What can hang from each mark
z886: z764 z789 z898 z921
z824: z310 z764
z310: z824 z921
z789: z886
z921: z310 z886 z898
z898: z921

Each row was made from one small tree. Brackets hold a mark, then the marks that hang from it, in the order of their numbers. Every link used is in the known rows. Write each row's tree.
Known rows
[z824 z310 z764]: [ 0.53 -2.40 -0.73  1.04 -1.98  1.39  0.11 -1.06  0.00  3.05  0.49 -0.34
  1.65 -3.49 -2.10  0.69 -0.50 -1.83  0.10 -3.08  0.30  4.53  0.00 -0.58
  0.28  2.84 -1.46 -1.01 -2.79  1.82  0.76 -0.16 -0.46  3.63  1.99 -0.42]
[z898 [z921 z310 z886]]: [ 4.43 -1.38  3.42  2.25 -1.01  1.35 -1.13  0.00 -0.52  6.04  1.19 -2.70
  1.52 -0.47  1.03 -0.50  0.43 -1.27 -1.36  0.95  1.78  4.05  3.10 -0.60
  1.75  2.69 -1.97 -2.98 -4.81  3.37  1.25 -0.53  0.40 -0.82  2.83 -0.23]
[z310 [z824 z764] [z921 [z886 z789] z898]]: [-0.89  1.70  1.22  1.32 -1.69  0.49 -2.50 -1.07  1.62 -2.10  2.27 -1.39
 -2.39  0.46  0.22 -0.76  0.74 -1.70 -0.49  2.05  0.86  1.70  0.21 -0.05
  0.73  1.25 -1.75 -0.89 -1.35  0.75  0.78  0.76  1.60 -0.87 -5.12  1.16]
[z886 z898 z921]: [ 3.39 -1.59 -1.58 -0.69  0.49 -0.88  1.06  0.26 -1.81  2.87  1.95  0.51
 -6.09 -1.55 -0.57  0.24 -1.03 -3.48  2.37 -2.54 -0.91  1.17  0.12  2.26
  1.40  0.64  0.62 -2.01 -3.02  1.57 -0.82 -0.52  0.63  2.75 -1.65 -1.37]
[z310 z824 z921]: [ 2.82 -0.32 -0.53  2.95 -1.66 -2.25  2.58 -0.64 -2.47 -0.94 -0.12  1.74
 -7.26 -2.10  0.75 -2.60  0.33 -2.14  0.81 -0.45 -0.18 -0.06  0.95  1.52
 -1.12  1.97 -2.07 -0.34 -2.13  3.37  1.14 -0.39  1.53  6.13  0.14 -1.71]
[z886 z764 z898 z921]: [ 1.18 -0.98 -4.73  0.22  0.24 -0.63 -0.11  0.05 -1.17  0.86  2.33  0.98
 -6.92 -1.57 -0.19  0.79 -1.50 -3.69  0.78 -1.90 -0.33  1.66 -0.81  3.19
  1.48  1.22  1.19 -3.18 -1.95  1.16 -0.94  0.09 -0.77  3.16 -3.34 -0.70]
[z898 [z921 [z886 z764]]]: [ 2.80 -1.61 -1.31  3.63 -2.02  0.96 -1.20  0.40  0.13  6.21  2.20 -1.43
 -0.45 -1.14  1.32 -0.32 -0.03 -1.65 -0.38  0.23  0.24  4.27  3.16  2.21
  2.33  3.28 -0.43 -2.66 -2.00  2.96  0.69  0.76 -0.71  2.15  1.95  0.19]
[z310 [z824 z764] [z921 z886 z898]]: [ 1.47  1.07 -1.05  2.60 -0.77 -0.12 -0.78 -2.19  1.20 -2.50  1.42 -1.48
 -0.31 -0.22  0.72 -1.24  0.45 -1.25  0.34  2.29  1.12  2.88  0.81 -0.85
  0.57  1.22 -1.17 -1.16 -1.94  2.07  0.63  0.62  1.11  0.56 -3.15  0.71]
[z310 z824]: [ 3.24 -1.43  2.17  3.07 -1.77 -0.43  1.62 -1.02 -2.37  2.06  0.38  2.19
 -6.39 -3.32  0.81 -0.82  0.09 -1.94  2.26 -1.79 -0.75  1.43  1.47  0.70
 -0.68  1.83 -1.56  0.01 -1.11  2.72 -0.43 -0.25  0.54  5.04  1.70 -1.48]
[z921 z310 [z886 z764] z898]: [ 0.96 -0.56  0.55  1.22 -0.08  0.53 -4.80 -1.67  3.06  3.11  1.67 -0.67
  1.91 -0.93  0.85  0.72 -0.70 -1.56 -0.58  0.75  2.35  4.43  1.65  0.18
  1.27  0.89 -0.09 -3.56 -2.55  1.32 -1.30  2.17 -1.66 -1.37 -1.92  0.64]
[z310 [z824 z764] [z921 z898]]: [ 1.51  0.89 -1.86  3.10 -0.65 -1.74  0.21 -1.70  0.11 -3.35  0.61 -0.51
 -3.72 -1.64 -0.46 -2.33 -0.02 -1.75  0.87  0.42 -0.30  2.00  0.31  0.29
 -0.32  1.39 -1.69 -0.70 -1.79  1.71  0.61  0.04  1.26  2.84 -2.34  0.79]
[z789 [z886 z764 [z898 [z921 [z310 z824]]]]]: [-0.05  0.35 -0.66  4.16  0.45  1.55  0.07 -1.51 -2.44  0.23  1.34 -0.08
 -3.53 -0.19  0.43  0.35 -1.22 -2.30 -3.12  1.23  0.71  0.24  0.08  0.34
  1.22  3.33 -1.05 -3.90 -2.52  1.64  0.73 -3.13 -0.02 -2.44 -4.24 -0.79]
[z886 [z921 z898]]: [ 3.62 -1.37 -0.92 -0.95 -0.36 -1.20 -1.01  0.35  0.31  2.81  1.58 -1.15
 -5.33 -1.54 -0.31 -0.87 -1.12 -2.56  3.81 -1.68 -0.93  3.11  1.27  2.58
  1.59  1.18 -0.04 -1.03 -2.69  1.58 -0.45 -0.06 -0.40  1.83 -0.61 -0.09]
[z310 z824 [z921 [z886 z764] z898]]: [ 0.23  1.25 -2.41  2.46 -0.75 -1.51 -1.32 -1.87  1.21 -1.59  1.69  0.69
 -3.80 -0.03  1.76 -1.43 -0.06 -1.63 -0.58  2.39  0.92  1.86  1.48  1.30
  0.22  1.30 -0.04 -1.93 -0.84  2.50  0.59  0.73  0.44  1.53 -4.27  0.13]
[z898 [z921 [z310 z824] [z886 z764 z789]]]: [-1.08  1.27  3.99  2.38 -1.31  2.40 -3.15  0.24 -1.00  0.18  2.29 -0.71
 -2.81 -0.24  1.35  0.05  0.55 -1.87 -4.35  2.30  2.10  2.67  0.80  0.34
  1.44  3.30 -2.65 -3.01 -1.78  2.52  2.30 -0.93  0.40 -3.25 -2.77  0.87]
[z824 z310]: [ 1.91 -3.12  0.62  0.17 -1.94  0.43  0.85 -0.10 -0.31  5.10  0.42  0.96
 -1.23 -3.20 -0.92  0.02 -0.58 -1.98  1.06 -3.34 -0.21  2.81  1.43  0.69
 -0.14  2.15 -0.86 -0.64 -2.56  2.82  0.44 -0.81 -0.06  4.11  2.51 -1.23]
[z921 [z310 z824] z898]: [ 2.19  0.02  3.69  1.99  0.38 -0.32 -1.26 -1.92 -0.36 -0.80  0.34  0.85
 -3.52 -2.40  0.33 -1.26 -0.02 -1.70  1.21 -0.35  0.61  2.07  1.10 -0.35
 -0.49  0.62 -1.81 -1.41 -2.26  2.00 -0.55 -0.70  0.73  0.06 -1.63  0.29]
[z921 [z310 z824] [z886 z764 z789] z898]: [-2.19  1.57  4.18  0.85 -0.70  1.62 -5.26 -1.37  2.03 -0.99  2.37  0.74
 -2.73 -0.82  1.16  0.79  0.03 -1.83 -1.63  2.00  2.30  2.48  0.33  0.55
  0.65  1.12 -1.14 -2.55 -0.75  0.64 -0.29  0.75 -0.30 -4.14 -5.77  1.15]

Which tree is each row?
[ 2.52  0.25  2.91  3.02  1.00 -0.16  1.91 -0.82 -3.60  0.58  0.91  0.11
 -5.55 -1.48  0.22 -0.89  0.23 -2.29 -1.03  0.05  0.26  0.96  1.29  0.03
  0.46  1.16 -1.18 -2.57 -3.28  2.60  1.05 -3.24  2.49 -0.79 -1.54 -0.01]	[z886 [z898 [z921 [z310 z824]]]]
[ 0.28 -1.36 -2.93  1.13 -1.73 -0.57  1.17 -0.84 -0.09  0.68 -0.04 -0.91
  0.58 -2.13 -1.92 -1.13 -0.39 -1.99 -1.32 -1.40  0.57  3.20 -0.31 -0.25
 -0.03  2.92 -1.91 -0.98 -3.77  2.57  2.38 -0.56  0.46  4.18  0.62 -0.44]	[z824 [z310 z921] z764]
[ 0.56  1.35  3.46  0.30 -1.37 -0.89 -1.57 -0.48  1.04 -0.03  2.02 -0.05
 -5.69  0.69  1.30 -1.00  0.68 -1.89  0.37  1.68  0.69 -0.17  1.60  1.39
  0.39  0.73 -1.24 -0.50 -1.50  1.44  0.35 -0.23  1.79 -0.50 -4.78  0.12]	[z310 z824 [z921 [z886 z789] z898]]
[ 3.21 -0.80  1.03 -1.47  0.77 -0.93 -2.53  0.04  0.44  0.74  0.92 -1.35
 -3.89 -1.17 -0.42 -1.09 -1.18 -2.46  1.33 -0.61  0.87  3.28  0.08  0.72
  1.18  1.22 -1.05 -2.47 -4.08  1.95  0.12 -0.48 -0.52 -0.65 -1.10  0.21]	[z886 [z921 z310 z898]]
[ 0.87 -0.01 -3.37  1.60 -1.33 -2.01 -2.53 -1.01  3.17  2.13  1.83 -0.37
 -1.05  0.18  0.79 -1.03 -0.51 -1.86  0.33  1.19  0.93  2.66  1.93  2.27
  1.09  1.31  0.52 -2.38 -1.90  2.09 -0.44  2.13 -0.50  2.11 -2.76  0.11]	[z310 [z921 [z886 z764] z898]]
[ 2.20  0.43 -0.64  2.33 -0.74 -3.15  1.20 -1.13 -0.30 -1.18  0.31  1.00
 -6.42 -1.25  0.43 -2.82 -0.02 -1.93  2.27  0.43 -0.56  0.67  1.64  1.93
 -0.57  0.90 -0.85 -0.35 -1.67  2.46  0.68 -0.56  1.71  3.31 -2.09 -0.30]	[z310 z824 [z921 z898]]
[ 0.92  0.36  2.90  1.94  0.86  3.14 -1.35 -2.75 -0.65 -1.82  1.75 -0.26
  1.27 -1.04  0.72  1.66  0.43 -1.92 -1.77  0.94  2.45  2.65 -0.49 -2.87
  0.44  0.57 -1.52 -2.95 -3.16  1.25 -0.61 -0.34  1.20 -1.63 -3.69 -0.06]	[z921 [z310 [z824 z764]] [z886 z898]]
[-3.49  0.14 -0.50 -1.54 -1.64 -0.59 -3.39 -0.01  3.67  1.33  2.35 -0.39
 -1.60  0.56 -0.73  0.22 -0.60 -2.18 -2.26  0.89  1.84  1.91  0.71  2.22
  1.26  1.85 -0.08 -2.00 -1.73  1.38  1.50  0.21 -0.19 -1.77 -5.70  0.78]	[z824 [z310 [z921 [z886 z764 z789] z898]]]
[-2.16  0.22  0.42 -1.83 -1.66  1.01 -3.03 -0.40  3.38  1.35  2.13 -2.40
  2.31  0.66 -1.67  0.23  0.03 -1.81 -1.38  0.62  1.47  3.33  0.47 -0.08
  1.47  1.55 -1.06 -1.18 -2.95  0.94  1.69 -0.13  0.71 -2.21 -4.29  1.27]	[z824 [z310 [z921 [z886 z789] z898]] z764]
[-0.42  0.54 -1.68  0.39  1.15  1.57 -0.79 -1.64 -2.55 -3.90  1.59  0.94
 -5.52 -0.26  0.56  0.75 -2.16 -3.06 -2.91  0.99  1.44 -0.54 -2.87 -0.10
  0.76  2.62 -0.87 -4.03 -2.52  1.32  0.41 -2.49 -1.17 -2.25 -6.38 -1.76]	[z789 [z886 z764 z898 [z921 [z310 z824]]]]
[ 1.12 -1.12  2.04  1.75 -1.52 -0.15  0.73  1.42 -1.53  6.92  2.77 -0.68
 -5.92 -0.80 -1.10  0.66 -0.12 -3.20  1.12 -2.53 -1.30  0.49  2.11  3.32
  2.09  1.53  0.00 -1.86 -2.56  0.53 -0.18 -1.29  1.74  0.88 -1.02  0.26]	[z886 z789 [z898 z921]]
[ 3.30 -1.98  0.56 -0.97 -0.61  1.75 -1.59 -0.35 -1.17  2.33  0.31 -1.30
 -2.23 -0.32  0.07 -0.32 -1.91 -2.35 -0.81 -0.27  1.36  1.41 -0.83 -0.28
  1.16  3.60 -2.49 -2.93 -4.73  2.01  0.51 -1.21 -1.54 -0.03  0.55 -2.58]	[z789 [z886 [z921 z310]]]
[ 1.81 -0.19  4.33  1.21  0.70  1.72 -0.49 -2.27 -1.39  0.30  1.51  1.30
 -1.30 -1.10  1.29  1.39  0.39 -2.03 -0.71  0.60  1.87  0.76  0.88 -1.78
 -0.03  0.10 -1.20 -2.72 -3.24  2.04 -0.81 -0.56  1.34 -1.39 -3.11 -0.94]	[z921 [z310 z824] [z886 z898]]
[ 0.73 -1.04  0.59 -1.74 -0.59 -0.30 -0.45  1.43 -1.31  2.65  2.89  0.53
 -8.08 -0.90 -1.02  1.00 -0.83 -3.97  1.66 -2.65 -0.75  0.00 -0.69  3.00
  1.71  0.86  0.34 -1.77 -2.44  0.38 -0.63 -0.82  0.64  1.21 -3.33 -0.83]	[z886 z789 z898 z921]
[ 0.24 -0.36  2.43 -2.69  0.34  0.22 -1.66  1.12 -1.27  0.69  2.18  0.26
 -6.46 -0.52 -1.22  1.10 -0.66 -3.80 -0.53 -1.58  1.00  0.31 -1.55  1.27
  1.30  0.84 -0.84 -3.19 -3.90  0.25  0.22 -1.20  0.61 -1.92 -4.15 -0.49]	[z886 z789 z898 [z921 z310]]
[ 0.69  0.05  3.01 -2.71 -0.14 -0.63 -4.02  1.13  0.65  0.40  1.72 -1.16
 -5.29 -0.61 -1.20 -0.50 -0.94 -2.89  0.64 -0.77  0.87  2.36 -0.64  1.58
  1.52  1.25 -1.50 -2.25 -3.39  0.54  0.29 -0.20 -0.30 -2.64 -3.07  0.77]	[z886 z789 [z921 z310 z898]]
[ 0.79 -1.23 -1.02 -0.54 -0.84 -2.72  0.76 -0.46  1.42  2.24  0.18  0.05
 -2.24 -1.32 -1.45 -1.88 -0.74 -2.00  0.77 -1.15 -0.04  2.09  1.84  1.85
  0.01  1.11 -0.29 -0.68 -3.33  2.53  1.18 -1.68  1.10  2.12 -1.29  0.10]	[z824 [z310 [z921 z898]]]
[-1.45  1.63  1.75 -1.01  0.82  1.76 -1.51 -0.38 -2.42 -5.81  2.20 -0.38
 -6.55 -1.03 -1.16  1.09 -0.50 -3.47 -2.21 -0.24  1.49  1.29 -3.47 -0.88
  0.80  1.33 -2.00 -2.79 -2.87  0.26  1.08 -1.54  1.38 -2.83 -6.47  0.52]	[z886 z789 z898 [z921 [z310 [z824 z764]]]]
[ 1.16 -1.35 -4.57  0.15 -0.61  0.54 -2.64 -0.44  1.20  2.91  1.99 -0.79
 -3.80  0.22  0.06 -0.32 -2.61 -2.45  1.38 -0.27 -0.46  2.18 -0.22  2.78
  2.20  3.13  0.19 -2.51 -1.58  0.79 -0.87 -0.19 -2.81  0.45 -3.07 -0.78]	[z789 [z886 z764 [z921 z898]]]
[-1.73  0.43 -0.97  0.37 -1.98 -1.02 -3.96  0.00  3.57  2.36  2.71 -0.17
 -3.26  0.67  0.28 -0.30 -0.41 -2.37 -0.14  1.20  1.20  1.71  1.39  3.00
  1.39  1.39  0.00 -2.27 -1.45  0.66 -0.03  2.23 -0.41  0.63 -4.63  0.60]	[z310 [z921 [z886 z764 z789] z898]]
[ 0.22 -2.20 -3.36  2.74 -1.13  0.73 -0.11 -1.58  0.11  6.09  1.93  1.33
 -2.87 -1.32 -0.22  1.88 -1.88 -2.82  0.68 -2.14 -0.40  0.12  0.38  2.04
  1.23  2.20  1.02 -3.09 -1.52  0.00 -2.44  0.07 -1.74  2.95 -2.18 -2.13]	[z789 [z886 z764 z898]]
[ 0.45 -0.59 -2.70 -0.53  0.37  0.58 -4.20 -0.82  1.12  0.37  1.26 -1.38
 -2.51  0.13 -0.43 -0.21 -2.57 -2.38 -0.84  0.53  1.06  2.63 -0.91  0.97
  1.80  3.05 -0.93 -3.84 -3.06  0.98 -0.17 -0.56 -2.59 -2.22 -3.55 -0.71]	[z789 [z886 z764 [z921 z310 z898]]]
[-1.80 -0.82  0.50  0.62 -1.54  1.16 -2.70 -0.35  1.32  5.30  3.83  1.47
 -3.17 -0.61  0.46  2.54 -0.45 -3.08 -0.14 -1.54  0.57  1.21  0.64  2.50
  1.59  0.82  1.16 -2.79 -1.04 -0.51 -2.14  1.68 -0.69  0.55 -4.52 -0.40]	[z921 [z886 z764 z789 z898]]
[ 0.39 -1.22 -1.98  2.93  0.15  1.43 -0.95 -0.97 -0.79  4.89  1.50 -1.24
 -0.80 -0.03 -0.69  0.63 -1.60 -2.48 -2.55  0.13  0.64  1.22  0.65  0.82
  2.07  3.28 -0.51 -4.59 -3.51  0.87  0.05 -2.19 -0.84 -1.68 -2.23 -0.65]	[z789 [z886 z764 [z898 [z921 z310]]]]
[-0.39  0.65  1.63  2.35  0.75  1.76 -1.55 -2.58 -0.58 -1.33  1.91  2.02
 -1.97 -1.14  1.60  1.95 -0.22 -2.26 -2.02  1.10  2.48  1.53  0.24 -0.81
  0.10  0.55 -0.41 -3.63 -1.91  1.78 -0.81 -0.03  0.24 -1.91 -4.74 -0.60]	[z921 [z310 z824] [z886 z764 z898]]
[-0.13  0.64 -1.62  0.24  0.89  1.30 -3.06 -1.57 -0.21 -3.88  1.10 -0.33
 -4.75 -0.12  0.63 -0.47 -2.06 -2.23 -1.52  2.10  1.19  1.68 -1.55  0.19
  1.00  3.00 -1.45 -3.06 -1.93  1.31  0.74 -1.84 -1.93 -2.91 -5.10 -0.52]	[z789 [z886 z764 [z921 [z310 z824] z898]]]
[ 0.79  0.71  1.58  2.38  0.45  0.49 -2.18 -2.17  0.10 -2.80  0.50 -0.77
 -1.06 -2.68 -0.53 -0.44 -0.15 -1.57  0.27  0.11  1.24  3.65 -0.09 -1.71
 -0.23  1.26 -2.41 -1.57 -2.11  1.00 -0.17  0.06  0.35 -0.98 -2.05  1.24]	[z921 [z310 [z824 z764]] z898]
[ 3.40 -0.23  1.41  2.23 -1.92 -0.26  0.97 -1.11 -1.28  0.07  0.74  0.88
 -3.76 -0.70  1.99 -1.72  0.79 -1.60  0.08  1.56  0.90  0.71  1.95  0.41
 -0.49  1.82 -1.67 -1.01 -2.38  3.93  1.12 -0.32  1.64  3.97 -0.55 -1.71]	[z310 z824 [z921 z886]]
[-2.02 -0.17  2.12  0.21 -0.70  1.76 -4.15 -0.85  1.37  2.77  2.97  0.92
 -0.81 -0.56  0.19  2.95 -0.40 -3.00 -2.33 -0.14  2.45  1.67 -0.03  0.61
  1.31  0.74 -0.04 -4.13 -2.46 -0.36 -1.24  1.54 -0.55 -2.73 -4.96 -0.09]	[z921 z310 [z886 z764 z789 z898]]
[-0.96 -0.43  2.33 -2.63 -1.69 -0.46 -2.26  0.24  2.86  3.29  1.82 -0.70
 -0.32  0.95 -0.84 -0.01  0.03 -1.96 -0.88  0.46  1.30  1.42  1.60  1.36
  1.16  1.33 -0.71 -0.97 -2.95  1.86  1.31 -0.91  1.32 -1.33 -4.01  0.33]	[z824 [z310 [z921 [z886 z789] z898]]]
[ 1.03 -1.59 -3.76  3.83 -0.85  0.82  0.43 -0.55 -1.18  7.08  2.27 -0.50
 -2.64 -0.23 -0.29  0.76 -1.77 -2.57 -0.50 -0.99 -0.85  1.13  1.59  2.49
  2.53  3.27  0.87 -3.57 -2.04  0.85 -0.53 -1.84 -0.83  1.38 -1.61 -0.92]	[z789 [z886 z764 [z898 z921]]]
[-2.51  1.70 -0.48  1.38 -1.24 -0.33 -0.68 -0.90 -0.39 -2.02  2.83  2.28
 -6.58  0.46  1.03  1.18  0.29 -3.07 -1.98  1.33  1.13 -1.17 -0.42  2.18
  0.39  0.87  0.08 -2.48 -0.83  1.04  0.43  0.09  1.54  0.21 -7.74 -0.61]	[z310 z824 [z921 [z886 z764 z789 z898]]]
[ 1.03 -0.79 -3.84  0.03 -0.10 -1.55 -2.29  0.27  1.10  1.26  1.98 -0.43
 -5.73 -1.55 -0.09 -0.72 -1.53 -2.78  2.19 -1.40 -0.57  3.53  0.15  3.44
  1.66  1.63  0.53 -2.19 -1.33  1.43 -0.52  1.22 -1.64  2.28 -2.10  0.55]	[z886 z764 [z921 z898]]
[-1.26 -0.37 -2.58 -0.44 -0.82 -0.97 -1.79 -1.30  3.27  1.88  1.46 -0.39
  0.86  0.05  0.13 -0.54 -0.75 -1.69 -1.33  0.98  1.81  3.04  1.35  1.50
  0.78  1.59  0.32 -2.17 -2.24  2.51  1.25  0.20 -0.38  0.29 -3.76  0.65]	[z824 [z310 [z921 [z886 z764] z898]]]
[ 1.86  0.42 -0.63  3.03 -1.71  0.88  0.38 -1.64 -0.75 -2.37  1.03 -0.68
 -0.78 -0.64  1.18 -1.08  0.72 -1.48 -0.90  1.70  1.40  2.28  0.48 -1.14
  0.03  2.38 -2.36 -1.33 -2.51  3.15  1.30  0.98  1.24  3.48 -0.87 -0.81]	[z310 [z824 z764] [z921 z886]]
